Each row comes from the steps of one walk. Every step used is in the known rows, and no mark comes twice. Write the walk behind each row, first mark first.
Known rows
lutu/deso: [  8.8  27.0   7.3  24.3   2.7   0.6  16.3   3.8 -32.7  -2.6  12.6  -3.7
  -3.3   7.6  12.8  13.8   1.8   7.4  10.8 -12.6]
runo/lusu/zuna/deso/lutu: [ 13.1  37.2  48.2  73.1  11.8  12.4 -14.9   0.1  44.9  21.7  53.9  15.2
 -10.2   3.8  -6.5   8.9  26.4  38.4  -3.2 -54.0]
lodab/lutu: [ -5.1 -17.9 -16.2  10.8  17.8 -20.5   8.8  -3.4  -3.3   2.8  -8.5 -29.7
 -13.1   7.4  -8.1   8.1   1.0 -11.4  21.1   7.2]
zuna/deso: [  9.2  11.8  14.8  16.0  10.2   3.9   4.1   6.5  13.8  -6.3  56.1  -2.0
 -10.7  12.1  17.9  27.4   1.0   9.3   6.2 -19.5]
lusu/zuna/deso/lutu/lodab/runo: [ 16.6  52.5   9.8  87.7   0.9 -41.2   5.8  -8.0  -0.2  57.8   9.9   5.3
 -18.7 -21.7  -1.3  35.6   3.5  78.1   2.9 -36.6]
lutu/lodab/runo/lusu: [ 34.2  26.9  22.4  17.9  14.0 -34.8  14.4 -12.5  12.8  24.5 -35.1 -21.6
  10.0 -30.4  -9.2  11.8  11.6  16.2 -39.1  -8.0]
runo/lodab/lutu: [ 17.6   9.2   7.0  20.1  17.7 -23.2   2.3 -30.6  -9.5  10.1  -8.0 -19.3
 -21.2   1.2 -15.9   3.4 -18.8   3.5  13.7  -2.4]
lodab/lutu/deso/runo/lusu: [ 40.3  17.0  28.9  51.9  22.6  -0.6  82.9  10.9 -24.7  -8.2  13.1 -73.8
 -10.4   1.8   3.7  18.2  13.9  -7.2   7.1 -12.2]
runo/lodab/lutu/deso/zuna: [ 13.1  19.8  34.2  69.2  13.1 -16.2  19.5 -21.8 -25.1 -14.8   3.7 -29.8
 -29.9  -2.7  -6.3   4.1 -15.9   6.8  23.7 -13.0]
lusu/zuna/deso/runo: [ 16.0  48.4  20.9  53.5   2.9  17.5  45.4  26.6  -0.5  33.5  51.0 -31.2
 -20.6 -10.0  -1.8  23.0   1.9  58.6   4.9 -17.3]
lusu/runo/lodab/lutu/deso: [ 77.2  34.6  14.0  38.0  55.0 -12.8  20.4 -12.0 -42.2  15.6  17.1 -34.1
 -20.8   1.9  -9.3  17.7 -11.6  62.9  24.0 -27.1]
runo/lusu/zuna/deso/lutu/lodab: [ 11.4  59.3  49.4  86.9   1.0 -22.9 -12.5 -24.2  32.3  46.5  66.4  18.7
  -6.0  -8.4  -9.0   8.0  22.1  52.7  -9.8 -33.1]
lusu/zuna/deso/runo/lodab: [ 42.2  74.5  48.8  61.3   4.0  17.9  36.4  -0.2  -3.1  40.3  55.6 -22.6
 -24.8 -15.4  -9.6  19.7 -18.0  76.6  -5.5 -22.5]
zuna/deso/lutu: [  4.5  -0.3  20.3  49.6   5.0   3.1  10.1  -1.9   9.6  -8.5  56.0  12.7
  -9.5  15.6  20.3  27.0  -1.7   5.0  13.6 -30.3]
lodab/runo/lusu/zuna/deso: [ 26.9  53.9  34.7  37.5  28.2   5.4   0.8  24.4  42.1  24.8   3.5 -22.5
 -20.8 -21.9 -18.3  30.3  20.2  54.8 -19.0 -58.6]
runo/lodab/lutu/deso/zuna/lusu: [  4.9  21.4  28.3  91.3  -2.8  -4.5  15.5 -27.7 -36.3 -20.1  40.8 -30.2
 -20.7  -2.3  -1.5  20.1  -5.6  -9.3  49.9 -25.2]
zuna/lusu/runo: [ 44.7   6.9  -5.7  14.4  16.7  18.5   2.2   5.2  -8.5   2.7  44.9 -12.6
  10.1  -2.8   2.8  13.9  13.3  36.4  23.7 -25.9]
lusu/runo/lodab: [ 77.2  32.0  19.1   2.2  37.2   7.0  -4.2 -14.0  -2.8  23.4   9.1  -0.6
  -5.4  -7.4  -8.7   0.8 -16.7  69.2 -11.1 -17.9]
lutu/deso/runo: [ 26.4  28.9  19.7  40.7   1.8  11.2  76.2  19.5 -48.8   1.5  15.2 -36.6
   1.8  -1.9  17.6  17.3  -3.2  15.0   4.1  -2.7]

Write each row's walk
[ 43.2  16.7  17.7  68.8  18.2  25.4  19.4  12.4 -28.9 -26.5  52.3 -26.2
  -0.9  -6.7  14.0  20.8  21.1  39.8  37.0 -34.7] => lutu/deso/zuna/lusu/runo
[ 47.3  31.5  44.4  67.5  23.1 -33.8  21.5 -18.9  25.5  11.5  22.0  -9.7
  -1.6  -7.6  11.3  35.9   9.8  25.5 -23.6 -40.3] => zuna/deso/lutu/lodab/runo/lusu
[ 72.1  32.0  19.9  21.0  21.5  20.0  -3.5 -21.3 -12.1  13.7  49.9  -3.9
   4.8  -5.4  -4.4  14.7  -4.4  52.3  13.6 -34.8] => zuna/lusu/runo/lodab
[ -4.1  40.3  14.7  35.0   4.3   7.9 -13.1  15.2  16.5  29.6  46.8   4.4
 -17.8  -7.2  -5.0  15.7   7.3  51.0  15.0 -28.2] => lusu/zuna/deso
[ 74.9  36.0   9.8  52.6  34.9  -1.4  20.4 -16.3 -47.9  11.0  48.6 -33.0
  -9.3   4.5  -2.2  29.4  -6.6  43.0  49.9 -40.0] => zuna/lusu/runo/lodab/lutu/deso
[-25.2  -8.4  12.8  48.0 -20.4  17.8  -4.2  -2.2   2.9 -31.0  30.2 -13.6
   0.8  -7.8   7.9   5.0  13.8 -23.2  25.6 -13.0] => deso/zuna/lusu
[ 28.7  39.9  40.2  76.5  26.8   5.1   5.8   9.6  41.4  31.3  10.9  -1.2
 -19.5 -10.3  -7.8  26.4  22.5  57.0 -11.9 -76.0] => lodab/runo/lusu/zuna/deso/lutu
[ 37.3  54.8  30.6  72.5  15.3  -6.9  45.5  -5.7 -10.4  43.5  47.9 -50.5
 -36.2  -9.6 -13.9  26.4 -16.4  65.2  20.5 -19.1] => lusu/zuna/deso/runo/lodab/lutu
[ 39.0  23.5  53.3  34.7  20.5  26.0  61.6  14.3  24.3 -16.1  64.8 -49.0
  -1.8   2.1  13.5  24.5   8.3   6.7 -19.1 -19.6] => zuna/deso/runo/lusu
[ -6.0  31.8  16.6  69.5   2.3   3.5 -11.2   3.7  15.8  33.5  47.8  22.9
 -21.0   6.0  -1.0  19.6  10.8  46.8  19.0 -38.6] => lusu/zuna/deso/lutu
[ 27.4  66.5  47.3  64.3   4.3  21.4  49.2  19.9 -14.8  26.9  16.3 -38.2
   2.3 -15.3 -10.7  -0.1  21.4  53.4 -17.7 -25.5] => lutu/deso/runo/lusu/zuna
[ 48.8  -2.7  18.0  64.9  33.8   0.2   0.9 -22.4  -6.8  -9.0  32.8 -39.6
 -14.6  -9.6 -14.1  10.7  -3.1  42.5  36.1 -26.5] => deso/zuna/lusu/runo/lodab/lutu
[ 56.1  47.6  40.9  74.0  19.0  23.5  13.3 -14.6 -30.8 -10.6  57.7 -15.9
  -4.2 -10.3   2.3  13.6  -1.8  53.5  22.2 -44.2] => lutu/deso/zuna/lusu/runo/lodab
[ 67.2  19.7  25.0  70.9  48.3  -6.2  23.3 -10.5 -24.2  -5.1  15.9 -40.6
 -34.8  -7.2  -9.9   5.1  -7.9  65.5  21.7 -21.2] => lusu/runo/lodab/lutu/deso/zuna
[ 30.0  20.8  10.3  63.1   9.7 -42.5  24.7 -10.8  -4.8  19.6  17.9   0.0
  -8.7  -7.7  16.7  46.0  -4.0  32.1  -3.0 -27.9] => zuna/deso/lutu/lodab/runo
[ 34.9  73.0  36.1  50.8  12.6 -29.6  -2.7   2.7  31.6  47.9  18.2 -18.2
 -10.8 -39.5 -12.8  28.6  17.5  66.4 -27.7 -34.8] => lutu/lodab/runo/lusu/zuna/deso
[-19.1  16.3  19.2  68.4 -18.9  18.3  15.5   0.1 -25.8 -33.8  48.3  -9.2
  -2.8   0.8  15.9  12.7  17.8 -15.0  36.7 -26.0] => lutu/deso/zuna/lusu
[ 24.9  59.5  23.3  41.2  11.0 -33.6  -8.2  -5.5  16.8  63.0 -40.1 -12.4
   0.6 -43.9 -28.4  -1.6  18.9  65.6 -34.3 -18.1] => lutu/lodab/runo/lusu/zuna
[ 18.9   8.2  -2.7  51.4  -0.5 -49.5  20.6 -19.7 -17.5  28.2 -34.5   3.9
   6.9 -16.9   3.0  19.8  -3.1  34.1 -13.3  -7.8] => deso/lutu/lodab/runo
[ 19.7  42.5  30.0  80.5   6.6 -38.2   0.0 -19.0  15.2  60.7 -39.4   6.4
  -2.3 -31.1 -23.2  -4.3  19.3  58.9 -31.3 -30.4] => deso/lutu/lodab/runo/lusu/zuna
[ 23.1  45.3  36.8  41.9   5.0  20.9  37.3  15.1  18.8  31.9  -0.1 -34.4
  -0.9 -22.2 -22.7 -15.7  15.2  47.8 -25.1 -10.3] => deso/runo/lusu/zuna
[ 73.3   9.4   6.9  16.7  50.6 -17.5   4.8 -17.2 -11.6  23.7  -0.4 -30.8
 -20.0  -3.1 -20.3   7.7 -16.2  57.5  11.8 -12.9] => lusu/runo/lodab/lutu
[ 30.8  49.5  29.3  75.6  17.5   1.7  60.7  12.4 -22.1  30.6   3.1 -66.2
 -16.0 -12.6 -15.1   3.1  21.7  37.6   9.6 -17.7] => lodab/lutu/deso/runo/lusu/zuna
